Known rows, with every way that one mark hangs from another:
[k_173 k_58 k_140 [k_625 k_765 k_906]]: .30 .11 .18 .28 -.14 -.13 -.46 .20 -.07 .13 -.05 .03 .26 .11 -.04 .15
 .03 .11 -.01 -.03 .08 .05 .27 -.25
[k_397 [k_765 [k_625 [k_173 k_58 k_140]]]]: .29 .14 .11 .19 -.09 -.23 -.04 .14 -.19 .00 .09 .04 -.08 -.19 -.14 .07
 -.07 .13 -.03 -.03 .07 .05 .13 -.27
[k_79 [k_765 k_397 [k_625 [k_173 k_140]]]]: .20 -.06 .12 -.06 -.05 -.10 -.13 -.07 -.19 -.06 .01 .16 .11 -.18 -.40
 -.05 -.12 .26 .02 .11 -.05 -.10 .05 -.16
[k_961 k_173]: .09 -.23 .07 .26 -.16 -.13 .03 -.01 .08 .01 .13 -.08 -.10 -.12 -.27 .30
 -.17 .12 .05 .18 .13 .08 .03 .06
[k_961 [k_173 k_58 k_140]]: .16 -.10 .19 .43 -.16 -.28 -.09 .10 .01 .09 .07 -.07 .03 -.16 -.06 .15
 -.05 -.03 .00 .11 .14 .07 .33 -.05
[k_961 [k_173 k_58]]: .07 -.15 .12 .41 -.16 -.19 .04 .10 .00 .15 .10 -.11 -.11 -.10 -.11 .24
 -.10 .08 .08 .10 .16 .08 .24 -.02
[k_79 k_765]: .07 -.05 .33 .19 -.10 -.05 -.04 -.07 -.04 -.05 -.06 -.02 .02 -.18 -.28
 .30 -.18 .21 .16 .10 -.18 .03 .09 .02
[k_765 k_397 [k_625 k_173 k_906]]: .29 -.12 -.09 -.05 -.10 .00 -.13 -.08 -.10 -.01 .32 .01 -.17 .03 -.42
 .12 -.14 .29 -.06 .09 .13 -.09 -.01 -.24
[k_173 k_58 k_625]: .06 -.16 .17 .38 -.11 -.21 -.15 .03 -.08 .10 -.03 -.06 .10 .06 -.26 .18
 -.14 .21 .10 .07 .16 .08 .22 -.16
[k_173 [k_58 k_992] k_140]: .18 -.07 .30 .44 -.19 -.22 .01 -.05 -.05 .03 .06 -.04 .09 -.08 -.20 .15
 .01 -.15 .03 .05 .12 .00 .41 .00
[k_58 [k_173 k_140]]: .22 -.33 .19 .29 .07 -.19 -.06 .03 -.05 -.08 .17 .05 .17 -.07 -.34 .24
 -.16 .06 .07 .23 -.11 .05 .14 .01
[k_173 [k_625 k_765 k_906]]: .26 -.03 .05 .10 -.13 .00 -.36 .07 -.01 .08 .02 -.01 .11 .12 -.24 .31
 -.07 .25 .03 .05 .07 .02 -.02 -.14
[k_961 [k_173 k_58 k_140 [k_625 k_906]]]: .27 .02 .09 .36 -.11 -.25 -.34 .16 .03 .11 .02 -.16 .11 .06 -.03 .14
 -.01 .08 -.06 .15 .20 .03 .26 -.17
[k_58 k_992]: .10 -.21 .19 .27 -.19 -.09 .12 -.17 .02 -.01 .15 -.08 -.07 -.06 -.41 .30
 -.10 -.03 .07 .13 .05 -.01 .13 .12
[k_961 [k_173 k_58 [k_625 k_765]]]: .11 -.13 .00 .33 -.17 -.16 -.20 .18 -.04 .26 -.13 -.02 .11 .04 -.10 .18
 .00 .22 .07 .04 .28 .06 .09 -.07
[k_906 [k_625 [k_765 k_397]]]: .13 -.19 -.01 .09 -.33 .02 -.15 -.02 -.18 -.15 .10 .02 .07 -.12 -.43 .19
 -.10 .24 .15 .06 -.05 -.06 .12 -.03
[k_58 [k_173 k_140 k_625] k_992]: .23 -.37 .10 .27 .03 -.21 -.06 -.05 -.04 -.04 .02 -.05 .28 .11 -.47 .17
 -.02 -.01 .05 .31 .02 -.05 .09 .15
[k_625 k_173 [k_765 k_397] k_906]: .23 -.11 .04 -.06 -.15 -.01 -.20 .06 -.07 .16 .21 .05 -.11 .05 -.28 .18
 -.17 .20 .07 .03 .17 -.04 .04 -.21
[k_58 k_173 k_992]: .17 -.41 .13 .29 .01 -.12 .17 -.09 -.04 -.02 .19 -.09 -.01 .01 -.47 .34
 -.05 .01 .10 .21 -.05 .00 .08 .21
[k_765 k_397]: .08 -.25 .12 .15 -.14 -.10 -.01 -.15 -.05 -.04 .24 -.02 -.03 .00 -.44
 .19 -.21 .13 .14 .19 .06 .00 .12 -.06
[k_173 k_58 [k_625 k_765]]: .10 -.10 .14 .31 -.16 -.12 -.24 .14 -.11 .20 -.11 .05 .15 .05 -.19 .19
 -.05 .22 .13 -.02 .15 .07 .17 -.15
[k_79 [k_765 k_625]]: .15 -.02 .17 .08 -.07 .05 -.06 -.10 -.12 -.10 -.01 .07 .05 -.22 -.37 .23
 -.06 .31 .05 .04 -.18 -.04 -.01 -.02
[k_79 [k_765 [k_625 k_173]]]: .15 -.07 .11 .06 -.03 -.02 -.02 .00 -.15 -.01 -.05 .12 -.07 -.22 -.35
 .16 -.16 .34 .02 .05 -.05 -.01 -.08 -.10
[k_397 [k_765 [k_625 [k_173 k_140] k_906]]]: .44 .21 .05 .00 -.07 -.09 -.17 .09 -.10 -.12 .22 -.03 -.13 -.13 -.21 .18
 -.10 .15 -.08 .06 -.04 -.01 -.05 -.22
[k_992 k_140]: -.03 -.27 .11 .17 -.20 -.09 -.01 -.06 -.03 -.04 .04 .09 -.15 -.17 -.45
 .19 -.09 .14 .21 .09 .02 -.01 .17 .00
[k_173 k_58 k_140 [k_625 k_906]]: .27 .06 .20 .35 -.09 -.21 -.38 .09 -.05 .05 .03 -.08 .19 .12 -.12 .15
 -.06 .08 -.01 .09 .08 .05 .33 -.25
[k_961 [k_173 [k_58 k_992] k_140 k_625]]: .18 -.13 .10 .41 -.18 -.31 -.10 .02 .01 .14 -.08 -.15 .16 .01 -.19 .07
 .07 -.07 .00 .20 .29 .00 .24 .06

Rows:
.28 -.08 -.07 -.01 -.12 .04 -.17 -.13 -.07 -.12 .37 -.03 -.06 .03 -.45
 .21 -.05 .25 .02 .10 -.01 -.09 .05 -.19 -> [k_765 k_397 [k_625 k_906]]
.39 -.17 .06 .14 .06 -.07 -.40 .18 -.06 .02 .03 .05 .30 .13 -.24 .27 .00
 .18 .02 .16 -.07 -.02 .01 -.08 -> [k_58 [k_173 k_140 [k_625 k_765 k_906]]]
-.01 -.23 .11 .28 -.22 -.20 .15 -.01 -.09 .21 -.06 .07 -.29 -.14 -.38
 .04 -.01 .01 .19 -.02 .26 -.05 .31 -.04 -> [k_625 [k_173 [k_58 [k_992 k_140]]]]
.00 -.20 .15 .36 -.27 -.15 .12 -.06 -.09 .10 -.02 .04 -.17 -.12 -.39 .13
 .06 -.02 .22 .00 .13 -.05 .37 .05 -> [k_173 [k_58 [k_992 k_140]]]
.23 -.08 .08 .02 -.19 .04 -.24 -.03 -.05 .04 .24 .00 -.01 .06 -.28 .28
 -.07 .18 .11 .07 .01 -.05 .09 -.12 -> [k_625 [k_765 k_397] k_906]
.12 -.21 -.08 .02 -.31 -.02 -.09 .07 -.19 -.03 .08 .09 -.04 -.13 -.41
 .12 -.18 .29 .13 .04 .07 -.04 .05 -.11 -> [k_906 [k_625 k_173 [k_765 k_397]]]
.35 .24 .04 .14 -.08 -.08 -.08 .15 -.20 .06 .19 -.05 -.30 -.04 -.15 .26
 -.05 .24 .00 -.07 .06 .03 .07 -.30 -> [k_397 [k_765 [k_625 [k_173 k_58] k_906]]]
.19 -.01 .14 .31 -.30 -.16 -.20 .27 -.24 .04 -.09 .11 .07 -.23 -.13 .07
 -.06 .12 .04 -.09 .07 .04 .31 -.20 -> [k_906 [k_625 [k_173 k_58 k_140] k_765]]
.12 -.06 .09 .30 -.30 -.10 -.10 .25 -.25 .10 -.06 .09 -.07 -.20 -.18 .17
 -.10 .23 .10 -.14 .10 .05 .22 -.19 -> [k_906 [k_625 [k_173 k_58] k_765]]
.17 -.36 .01 .16 .05 -.07 -.19 .13 -.08 .09 -.03 .08 .21 .13 -.38 .30
 -.10 .28 .13 .16 .00 .01 -.06 .03 -> [k_58 [k_173 [k_625 k_765]]]
.19 -.08 .16 .39 -.30 -.24 .02 .08 -.19 -.04 .00 -.05 .01 -.19 -.27 .06
 -.03 -.04 -.01 .01 .11 .00 .40 -.05 -> [k_906 [k_625 [k_173 [k_58 k_992] k_140]]]
.24 -.11 .01 -.01 -.16 .02 -.38 -.02 -.05 .06 .10 -.03 .13 .20 -.32 .20
 -.08 .28 .10 .13 .11 -.06 .03 -.15 -> [k_173 [k_625 [k_765 k_397] k_906]]
.36 .14 .20 .01 -.02 -.03 -.25 .05 -.11 -.08 .02 .11 .03 -.19 -.24 .12
 -.05 .23 -.10 .00 -.12 -.05 .04 -.20 -> [k_79 [k_765 [k_625 [k_173 k_140] k_906]]]
.24 -.03 -.03 .12 -.10 -.06 -.13 .01 -.19 .13 .26 .01 -.20 .04 -.28 .06
 -.07 .25 .01 -.01 .18 -.05 .20 -.34 -> [k_765 k_397 [k_625 [k_173 k_58] k_906]]
.07 -.46 .02 .21 -.08 -.09 .16 -.10 -.07 -.01 .06 .06 -.13 -.06 -.59 .21
 .02 .03 .22 .18 -.06 -.10 .13 .21 -> [k_58 k_173 [k_992 k_140]]
.37 .15 -.02 -.03 -.07 -.02 -.06 .08 -.10 -.07 .25 -.06 -.27 -.05 -.27
 .29 -.11 .24 -.04 .03 -.01 -.01 -.15 -.17 -> [k_397 [k_765 [k_625 k_173 k_906]]]
.25 -.35 .19 .30 .01 -.17 .08 -.08 -.03 -.07 .17 -.02 .14 -.04 -.40 .25
 -.03 -.09 .05 .24 -.06 -.07 .16 .17 -> [k_58 [k_173 k_140] k_992]
.29 .02 .04 -.11 -.06 .05 -.16 -.09 -.16 -.02 .12 .05 -.11 -.07 -.38 .12
 -.11 .37 .04 .08 -.05 -.13 -.03 -.20 -> [k_79 [k_765 k_397 [k_625 k_173 k_906]]]
.16 -.19 .12 .02 -.18 -.15 -.18 .06 -.08 .11 .08 .17 .10 -.08 -.28 -.01
 -.20 .07 .08 .08 .17 -.02 .12 -.16 -> [k_625 [k_173 k_140] [k_765 k_397]]
.25 .00 -.02 .03 -.08 -.09 .07 .05 -.12 -.06 .16 .00 -.22 -.14 -.34 .23
 -.17 .25 .04 .07 .03 .03 -.16 -.11 -> [k_397 [k_765 [k_625 k_173]]]
.12 -.21 .02 .39 -.19 -.23 .01 .00 .02 .17 -.06 -.19 .00 .06 -.25 .17
 .01 .04 .05 .17 .31 -.01 .15 .11 -> [k_961 [k_173 [k_58 k_992] k_625]]
.10 -.17 .06 .20 -.17 -.11 -.26 .05 -.16 .20 -.03 .03 .17 .14 -.28 .08
 -.05 .26 .18 .04 .20 -.03 .19 -.20 -> [k_173 k_58 [k_625 [k_765 k_397]]]
.27 -.03 .22 .15 -.08 -.16 -.21 .09 .02 .01 .16 .00 -.06 -.06 -.16 .17
 -.20 .05 -.04 .09 .08 .07 .16 -.20 -> [k_625 [k_173 k_140] k_906]
.15 -.10 .11 -.01 -.08 .01 -.08 -.19 -.15 -.12 .07 .07 .07 -.15 -.46 .12
 -.09 .36 .10 .10 -.16 -.12 .00 -.05 -> [k_79 [k_765 k_397 k_625]]
.29 -.20 .00 .13 .06 .01 -.29 .15 -.05 .07 .07 .01 .15 .19 -.31 .38 -.05
 .31 .07 .15 -.04 -.01 -.07 -.05 -> [k_58 [k_173 [k_625 k_765 k_906]]]
.19 .01 .15 .32 -.08 -.14 -.29 .07 -.07 .10 .05 -.14 .02 .15 -.18 .26
 -.08 .20 .05 .06 .11 .04 .23 -.23 -> [k_173 k_58 [k_625 k_906]]
.23 -.38 .01 .17 -.02 -.06 -.03 .02 -.09 .09 -.03 .02 .18 .13 -.44 .27
 .04 .15 .11 .18 .06 -.09 -.06 .15 -> [k_58 [k_173 [k_625 k_765]] k_992]
